Each row was made from one small tree. The marks that hang from a mark follow it in brackets, in alphabetical order. Every link used is in the known rows. Write each row's tree.
Known rows
girur(sibilit(vila)): [  6  -3  -4  -6 -13   7  -2  13   3   1   2  10  -5   3   4  -4  -4   5
   4   7  -9 -11  -4  -1  16   9   3  -6  16   0   9   2 -11   8  10  16
   1  -5   1  -8  -7   2  -8  -6   9  -6  -8   3   2  16   9  14   4  -3
   0 -13   5  -3  -1   6   6  -5   2  -3   2  12   3]
vila(fube(figef girur(sibilit zotuk))): [  6  -7  -7 -10  -6   5 -21  19  19  -9   9  21  14   7   5 -29 -19  -8
  15  -3 -16  -5 -32  10   8  11   4  -9  -8  -7  15   1 -20 -15  -4   9
   4 -13  -9  -9 -13 -12  -8   4   9 -12  -3   7  -7 -14  28  -7   1  -6
  -1  -1  21   2  -8   9   2   8   4  11  -8  12   3]
figef(fube vila(girur(sibilit zotuk))): [ -6 -22  -6   5  -7   2   1  12   8   6   3   8 -11  10  -4 -26   9   2
   4 -13   0 -16 -26  -3  10   7  15 -10   4   2  18  -7 -17   1  -2  10
  16 -16   6  -8  -8   6  -4   6  11   6 -11 -17   6  -5  21  14  11  -7
   1 -24  33 -13  -9   6   4   7  -6  -4  17   9  10]
sibilit(vila(fube)): [ -2  -2   2  -3  -4   4  -4  10   2  -6   4   1  11   1   5  -5 -15  -4
   8  13   1  -3  -7   1   3   9  -5  -3   5  -7   5  -8  -6   9  -1   8
   2  -8  -4   1  -8  -1  -5 -18   1  -7 -10   9  -2   5   5   5   3  -1
  -9  -9   6  -4   2  -5  10  -1  -2   1 -11   6  -3]
vila(fube(figef) girur): [-12 -10   2 -10  -2  -1  -7   2   4  -4   4   7  23   4  -1  -8 -10 -13
  11   1   4   3 -23  12   1  10  -2 -14 -14 -10  10 -11  -2   7 -12  10
   4  -7 -10  -8  -4   0 -13  -6  -6   2  -5  10  -8 -15  15  -1   7  -5
 -10   9  16   1  -1  -2   6   3   0  -8 -16  11  -2]
sibilit(vila): [  1   1   5  -1  -8   7   2   9   0   0   1   0   3  -2   2  -4  -7   7
   3   6  -2  -5  -6  -4  10  12  -3  -4   8  -5   6  -3  -6  13   5  10
  -2  -5   3  -4   2   4 -11 -14   4  -1  -9   6  -4  11   2   8   2   1
  -2 -11   0  -5   2   1   6  -2  -5  -5  -2   8   0]
vila(girur(zotuk)): [  4 -16  -3   2   0   1  -5   6   3   5   3   1  10   4   1 -13  -3  -6
   1   1   8  -3 -27  -6  -3  11   2  -9 -14   0  10  -3  -7   5   0   5
   8   2   1  -3  -8  -1 -13  -8   6   8  -9  -5 -10  -5  10   3   5   3
  -9  -6  16 -13   4   7  -7  10  -3  -2  -7  12   1]
vila(fube(girur(zotuk) sibilit)): [  5  -6  -8  -5   5   4 -15  15  16 -15  12  13  15   1   4 -21 -11  -5
  13   0 -13  -7 -24   4   0  17   4 -10 -17 -11  14 -10 -17 -10  -2   7
  12  -4 -18  -8  -7  -9 -12  -9  13 -11  -7   6  -5 -19  15  -8   5   7
  -4  -4  10   0   4   9   4  16  -3  20 -14   2  -3]
figef(fube(girur)): [  4   5   3  -2  -6   6   4  10   2  -3  -2   4   6   6  -1 -21  -7   7
   7  -4  -6 -11 -26   6  10   8   2   0   3  -2   3 -10  -7   9  -4   8
   9  -1   2  -6   6  -6 -12 -12  10   3  -7  -1   2  -7  14   2  10  -1
   7 -14   9  16   3   8   4   2 -15   5   4   6   3]
figef(fube(girur sibilit) vila): [ -4   5  -1   4  -7   4   0  10  15 -13   2   7   1   3 -11 -22   7  11
   8 -12 -18 -19 -21   5  15  19  14  -6   6 -11  11 -17 -17   1  -4  13
  11  -8 -10  -8  17   3 -12  -9   9  -1  -6   0  15 -12  10   4  11   4
  13 -21  11  14   3  12  19   4 -14  11  11  -1   8]
figef(fube girur(sibilit) vila): [ -9  -5  -3  13 -14   1  11  11   1   1  -8   1 -16  10 -11 -28   3   9
   0 -22   5 -22 -10   4  23   7  22  -5  15   0   7 -12 -13   7   4  21
  15 -12  -1  -5   3  -5  -7   0   4  -6 -11 -10  20  -1  13  18  17  -3
  16 -23  19   4  -4   8  14  -3 -14   5   6   1   1]
fube(girur(sibilit)): [ 12  -4  -7  -8 -11   2  -7  15   7  -6  -4   9   4   5   2 -16  -7   4
   4   2 -13 -12 -22   5  16   9   5  -5   1  -5   8  -2 -14  -4   2  16
   7  -3  -2 -10  -5 -13 -10  -6  11  -9  -3   3   3   5  16   6   8   1
   6  -7  10  10   5  16   0   1  -4   5   2  10  -1]
girur(sibilit(vila) zotuk): [  9 -10  -1  -4  -7   9  -7  17   9   4   8  14  -9   2   7 -12  -6   2
   5   3  -6 -11 -13  -8  12   9   6  -9   9   4  11   6 -17   0  12  10
   3  -7   3  -6 -14   2  -9  -1  15  -4 -12  -2  -4  14  14   8   1  -2
  -4 -18   8 -13  -8   8  -2   1   6   0   2  11   5]
figef(fube girur): [ -5   2   5  12  -5   5  13   4  -8   2  -3  -5  -3   9  -8 -21  -6   4
   3 -15   9 -15 -17   6  10   5  11  -5   4   4  -5 -10  -2  17   4  14
  13  -1   1  -3   7  -6 -14  -7   4   5 -14   2   8  -6   8   6  15   1
   7 -17   6   6   0   4   6  -1 -14   9  -8  -1  -6]
figef(girur vila): [ -6  -5   0  18  -9  -3  13   6   4  -8 -11 -17  -7   3 -13 -22  -4   9
  -6 -15   6 -11  -8  -3  16  14  12  -4   6  -5   7 -12  -7   6   4  16
   7  -1  -5   2   8  -6 -10  -7  -4  -8  -8   4   9   1   1  13   9   7
   9 -16  11  -4   6   7   8  -2 -18   5  -4  -6  -3]
girur(sibilit(vila) zotuk(fube(figef))): [  0  -3   5  -5  -8   6  -8  10  19   7  20  23  -6  -3  14 -19  -5  -3
  13  -1 -10  -4  -7  -8  17   9  10 -13  14   0  10  14 -26   1   2   9
   0  -7  -7 -17 -15   5 -17  -4  11  -3 -11   6  -6   9  22   3  -8 -11
  -7 -12  13 -14 -14   0  -1  -6   1   6  -8  18   8]
figef(fube(girur(zotuk))): [  7  -1  -1   1  -1   8  -3  16   7  -2   5   8   7   8   2 -29  -9   4
   8  -8  -5 -10 -34  -2   4   9   8  -3  -5   3   5  -4 -11   3   0   3
  12  -3   5  -5   0  -6  -9  -9  16   2 -10  -5  -3 -10  18  -1   5   4
   2 -18  15   4  -3   8   0   8 -12  11   5   7   5]
zotuk(vila): [ -4  -7  -3   9  -3   3  11   8   0  -7   2   0  13  -1   6 -15   1  -2
   3   8  -4  -1 -14   2  10   9   8  -1  -2   4   4   2  -1  10  -2   9
   6   3  -6   6   3   6  -6 -13  -2   3  -1   2   5   5   0  12   6   3
  -4  -3  -2   0   7  -2  -7  -4 -14   8 -15   7  -4]
girur(sibilit): [  4 -11  -5  -3  -8   4   0  12  -1   2   3   9   1   4   3 -14   0   1
   0   3  -1  -9  -7  -1  13   2   9  -7   7   2   5   2 -10  -2   4  19
   7  -3  -4  -2  -4  -9  -5   2   8  -2  -6   5   8  14  11  11   9  -3
   7  -5   7   7   1  10  -2  -3  -2   1  -4   7   0]
fube(figef sibilit): [ -4   3   3  -9  -3   7  -5   0  11 -11  14  12  15  -4  -3 -12  -3   4
   8  -7 -16  -5  -9   9  11  20  10 -16  -2  -6   6  -4 -10   5   0  19
   0  -1 -19  -9  13   2 -20   2   3   3  -5  18   0  -8   7  -1   8  -2
   7   2  -6  13   1   6  11   0  -2   5 -16   5   2]

Write each row's tree
[-15   1   1   7  -5   1   0   5   8 -21  11   5  17   2   0 -20 -11 -10
  16  -7 -14  -8 -14  23  14  19  16 -13  -8  -3  10 -11  -6  10  -5  15
   8  -3 -29  -9   6   5 -16 -10 -14  -6  -3  12   4 -22   5   3  12   6
   0   7   0   6  -4   1  12   0  -7  23 -32   5 -11]
zotuk(vila(fube(figef(girur) sibilit)))
[-12   1   1  15  -8   2  14   4   4  -7   1  -1  -9   5 -15 -21   4  11
   3 -24  -3 -22  -7   6  16  16  22 -10   9  -3   7 -21 -12  11   2  19
  15  -7 -13  -6  17   3 -15  -3   1  -2 -13  -1  17 -12   7  10  17   5
  17 -20   8   8   1  10  18   1 -15  17  -1  -7   0]
figef(fube(sibilit) girur vila)
[-16 -14  -5   0  -4  -4  -6   6  10 -12   2   0   8   2  -8  -9   4  -7
   8  -2   0  -8 -13   7   3  18   7 -13  -6 -17  19 -21 -11   1  -8  13
  12  -9 -20  -3   0   2  -7  -8  -6  -6  -7   1   6 -15   4   9  12   3
  -3  -1  19  -4   7   3  14   9  -3   1  -2   0  -5]
figef(vila(fube(sibilit) girur))
[ -1  -3  -1   7 -13   6   9   8  -7   6  -2   5 -10  12  -6 -21  -4   3
   4 -15   4 -22 -14  10  17   2  17  -7   9   6  -1  -7  -9  11   9  18
  17  -4  -1 -12  -1  -9 -11   2   8   0 -13  -5  13   0  17  11  19   0
  12 -16  11   7  -1  10   5  -2  -6   7  -6   6  -3]
figef(fube girur(sibilit))
[ -1  -8  -7   2   0  -2 -14  18  22 -19   7   7   9   2  -1 -27  -6  -1
  11  -7 -16  -9 -23   0   3  20  10  -8  -9 -13  20 -14 -21 -17  -4   8
  12 -13 -19  -2  -3  -7  -7  -8   6 -14  -6   5   2 -17  13  -3   3  10
  -2 -12  20  -4   2  10  10  15  -6  15  -3  -4   3]
figef(vila(fube(girur(zotuk) sibilit)))
[-10   3   2  10 -11   0  10   2   8 -12  -3 -10   1   3 -17 -24  -9   7
  -1 -20  -2  -7 -11   3  22  18  12  -7  10  -5   7 -11  -9   5  -1  19
   0  -5  -7  -4  13  -1 -18  -2 -11  -5  -5  11   4  -6   7   6   6   0
  10 -11   7   0   0   6  13  -4 -16   4 -11  -1   1]
fube(figef(girur vila))
[-13 -15  -5   5  -3  -5   1   5   5  -6  -5  -8   9   5  -5 -13  -1  -8
   4   1   9  -4 -18   3   3  10   1  -7  -3 -14  16 -17  -6   0 -12  10
  10 -11  -6   2  -4  -2  -5 -10  -8  -4  -6  -1   4  -8   7  12   8   0
  -9  -4  26 -10   4  -2   8   5  -8  -6  -3   2  -2]
figef(vila(fube girur))
[-11   4   2   5  -8  -1   4   1  14 -16   4  -3   2  -1 -16 -20  -3   9
   3 -20 -14 -14  -8   5  23  26  17 -11   5  -8  11 -14 -17   3   1  23
   2  -8 -22 -10  17   4 -22  -1  -7  -5  -6  15   8 -15   6   6  10   5
  14  -8   3   5   1  10  20   1 -11   9 -12  -4   3]
fube(figef(girur vila) sibilit)
[ -3  -4  -8  -1  -5   0  -5  14  14 -25   6  10  21   0   9 -16  -4  -7
  17   8 -22  -7 -23  17   9  16   7  -5  -6  -9  13 -12  -9   0 -10   7
  13   0 -23  -6   0   0 -11 -15  -3 -11   2   7   4 -15   8   2   9  10
  -5   5   3   8   6   6   6   8  -9  24 -15   5  -9]
zotuk(vila(fube(girur sibilit)))
[ -1  -1  -4   6   0   4  -3  15  22 -13   7  11  -1   4  -6 -30   2  10
   8 -18 -19 -18 -28  -3   7  19  17  -7   1  -4  15 -14 -22  -5  -1   8
  12 -12  -8  -9   9   2 -10  -3  14  -2  -9  -4   5 -17  16   1   7   4
   8 -23  17   5  -1  12  12  12 -12  14   8  -1   9]
figef(fube(girur(zotuk) sibilit) vila)
[  5 -21  -7  -4  -7   3 -11  12   5   5   3   8  -1   7   3 -15   0  -8
   2   1  -1  -8 -24  -1   5   8   6 -14  -9   2  16   2 -13  -2   5  10
  11  -3   0  -8 -16  -4  -9   2  13   3  -7  -8  -6   1  18   8   9   0
  -5  -7  21 -12   0  10  -5   8   2  -4  -1  16   1]
vila(girur(sibilit zotuk))
[ -4 -13   1  20   3  -1   8   7  12  -2  13   6   6  -4  24 -32   3 -11
   9   7   3   6 -13 -12   2   6  13  -3  -1   6   3  10 -11   3  -3   2
  12   6  -9   5  -5   3 -13 -12   3   2  -5  -3   0   4   8   6  -2   3
 -14  -3   8 -15  -2  -6 -20  -1 -17  19 -20   8  -6]
girur(zotuk(fube vila))
[ -8  -9   2  -9  -6  -1  -6   6   1   0  -1   2  10   4   2  -1 -12  -9
  11  10   2  -5 -16   7   4  11  -9  -9  -1 -12  11 -13  -3  15  -4   7
   6  -6  -1  -6 -14   6  -8 -19  -3  -2 -11   1  -8  -5   8   8   4   2
 -15  -4  14 -11   1  -4  10   5   0 -10  -6  11  -3]
sibilit(vila(fube girur))
[ -3  -1   4  10  -6  -5   6   8  13 -11   1   4  10  -4  19 -27   2  -7
  11  10 -10   1 -20   0  13  11   8   0   5  -4   4   4 -10   7 -12   5
  11  10  -9  -4  -1  -4 -15 -22  -1  -7   0   2   5   2   7   6   1   5
  -8   1   9   1   7   4  -8  -1 -23  19 -16  12  -7]
zotuk(fube(girur) vila)
[  6   6   4  -8  -5  11 -12  17  14  -5  14  19  -1   1   2 -16  -9   9
  16  -8 -22 -19 -24   2   9  20   6  -9   1   0  11  -8 -20   8   3   3
  10  -4  -1 -17  -1   9 -17 -14  19   0 -13  -4  -6 -14  15  -2   5   5
   2 -24   6   1  -5  12  12   9  -4  15   8   8   9]
figef(fube(girur(zotuk) sibilit(vila)))
[ -1  -8   2   2  -2   3  -5   6  18   5  18  18   2   0  12 -27  -1 -10
  11  -3  -4  -1 -13  -9  10   7  14 -12   2   0   6  15 -23  -7   0  13
   6  -5 -11 -11 -10  -3 -15   4  12   0  -9   6  -2   5  22   0  -2 -12
   0  -2  15  -6  -9   1  -8  -2  -2   6 -16  13   5]
girur(sibilit zotuk(fube(figef)))
[ -4 -13  -2  24  -8  -4   5   9  15   3   3   1 -21   4   3 -36   3  -1
   2 -16   9 -11  -7 -13  14  12  23  -7  10  -4  10   1 -23  -8   5  14
  15  -1  -9  -5 -10  -9 -14   1   6 -12 -12  -4  11   7  18  11   3   0
   2 -20  25 -17  -4   8  -5   1 -15  20  -8   2  -3]
figef(girur(sibilit zotuk(fube)) vila)
[  0   0  -2 -13   1   4 -19  11  21 -19  16  19  23   0   1 -24 -16  -6
  18  -6 -23  -5 -27   9   3  21   5 -13 -16 -11  16  -9 -19 -11  -6   9
   5  -8 -23 -13  -2  -6 -18  -3   7  -8  -4  14  -9 -26  19 -12   2   2
  -1   1  12   6  -3   7   8  11   1  14 -18   4   3]
vila(fube(figef girur(zotuk) sibilit))
[ -8  -6   3  19  -2  -3   8   5  11 -10  13   6  -1  -2  16 -27   4 -11
  13  -6  -4  -8 -10  -3   9  17  24 -11  -7   6   6   2 -16   6   4   9
  21   9 -21  -8  -2   3 -21 -12   2  -3  -8   0   3 -10   5   6   7  13
  -5  -5   4 -13   0   4 -10   5 -17  36 -29   5 -11]
figef(girur(zotuk(fube(sibilit) vila)))
[ -2 -19  -1   2  -4  -4  -4   6   9  10   9  14  -3   3  14 -17   7 -14
   8   3   6  -5 -19  -7   4   5  10 -14  -2  -2  10   7 -18   0  -2   8
  16   1  -5 -11 -19  -5 -13  -3  13   1  -9  -8  -1   5  19   8   4  -5
 -10  -3  25 -17   0   7 -14   6  -2   4  -6  16  -2]
vila(girur(sibilit zotuk(fube)))
[  8   6   3 -19 -16   8 -14  16  16  -8   1  17   2   2   1 -14 -14   7
  11   2 -29 -13 -20   9  29  18  -3  -7  16  -9  14   0 -18   3  -1  14
  -5  -9  -2 -22  -4   2 -17  -7   6  -9  -3  11  -6   3  21   3   1  -6
   5  -7   8   7  -4  15  14  -4   0  -3   5  18  10]
fube(figef girur(sibilit(vila)))
[  2   1   1  -8  -7   1  -9  16   8 -11  -3   2  11   3   4 -12 -21   1
  11   9  -5  -7 -20   8   9  16  -9  -2   6 -14  10 -12  -9   4  -4   5
   3  -7  -3  -6 -10  -6 -10 -23   2 -15  -7   9  -6  -3  10   0   1   3
  -9  -6  10  -2   2   4  12   3  -6   4  -5   8  -2]
sibilit(vila(fube(girur)))
[ -2 -21 -11  10  -2   2  -6  20   9  -4   8  13  10   6  19 -27  -2 -13
  10   7  -6  -1 -18   4   2   1  13  -4  -8   7  13   5 -10  -7  -1   7
  12  -9 -10   3 -16  -2   2   0   4  -8  -5  -5   3   2  15  11   6   0
 -10  -6  16 -11  -8  -1  -8   3  -3  16 -14   9  -5]
girur(sibilit zotuk(vila(fube)))
[-18   5  10  11  -6  -5   8  -2  18 -14   9   0  -3  -4  -6 -25   3   0
  10 -18  -6 -11  -1   1  21  23  24 -13  11 -13   8 -10 -20   2  -5  21
   8  -1 -26 -12  13   2 -26  -3  -7  -6  -8  15  12  -9  11   4   5  -1
  10  -5   8   2   0   4  12  -4 -16  17 -19  -2  -2]
zotuk(fube(figef(girur vila) sibilit))
[ -3 -10  -6  12 -16  -3   8  10   4  -4  -9  -6 -13   7 -12 -19  -1   7
  -5 -14   2 -17  -5   2  24  12  17  -4  12  -5  11  -7 -13  -2   6  23
   9  -9  -7  -2   1  -9  -9   0  -1 -13  -9   0  16   8  10  15  14   3
  13 -17  15  -2   2  13   9  -3  -9   7   1   0  -3]
figef(girur(sibilit) vila)
[  7   5   2 -11  -3   8 -16  12  24 -16  13  16  15  -1  -1 -20 -12   3
  12 -10 -24  -9 -27   3  10  25   7 -14 -11  -6  15  -4 -20  -7  -2  11
   2  -3 -16 -15   7   0 -21  -2  10  -2  -4  13 -10 -19  17 -10   3   5
   4  -3   4   8   0  15   7  10  -2  14 -10   7   7]
fube(figef girur(zotuk) sibilit)
[-10 -16  -1   5  -9  -6   4   5   6   2   3  10   0   1  20 -17  15 -17
  11  10  -7  -4 -17   5  13   5  12  -9   2   0   9   5 -10   9  -9   8
  17   7  -7 -10 -12   7 -12  -8  -3   2  -2  -8  10   8  12  18   6  -2
 -10   3  17  -8   3   0 -11  -3 -10   8 -13  21  -7]
zotuk(fube vila(girur(sibilit)))
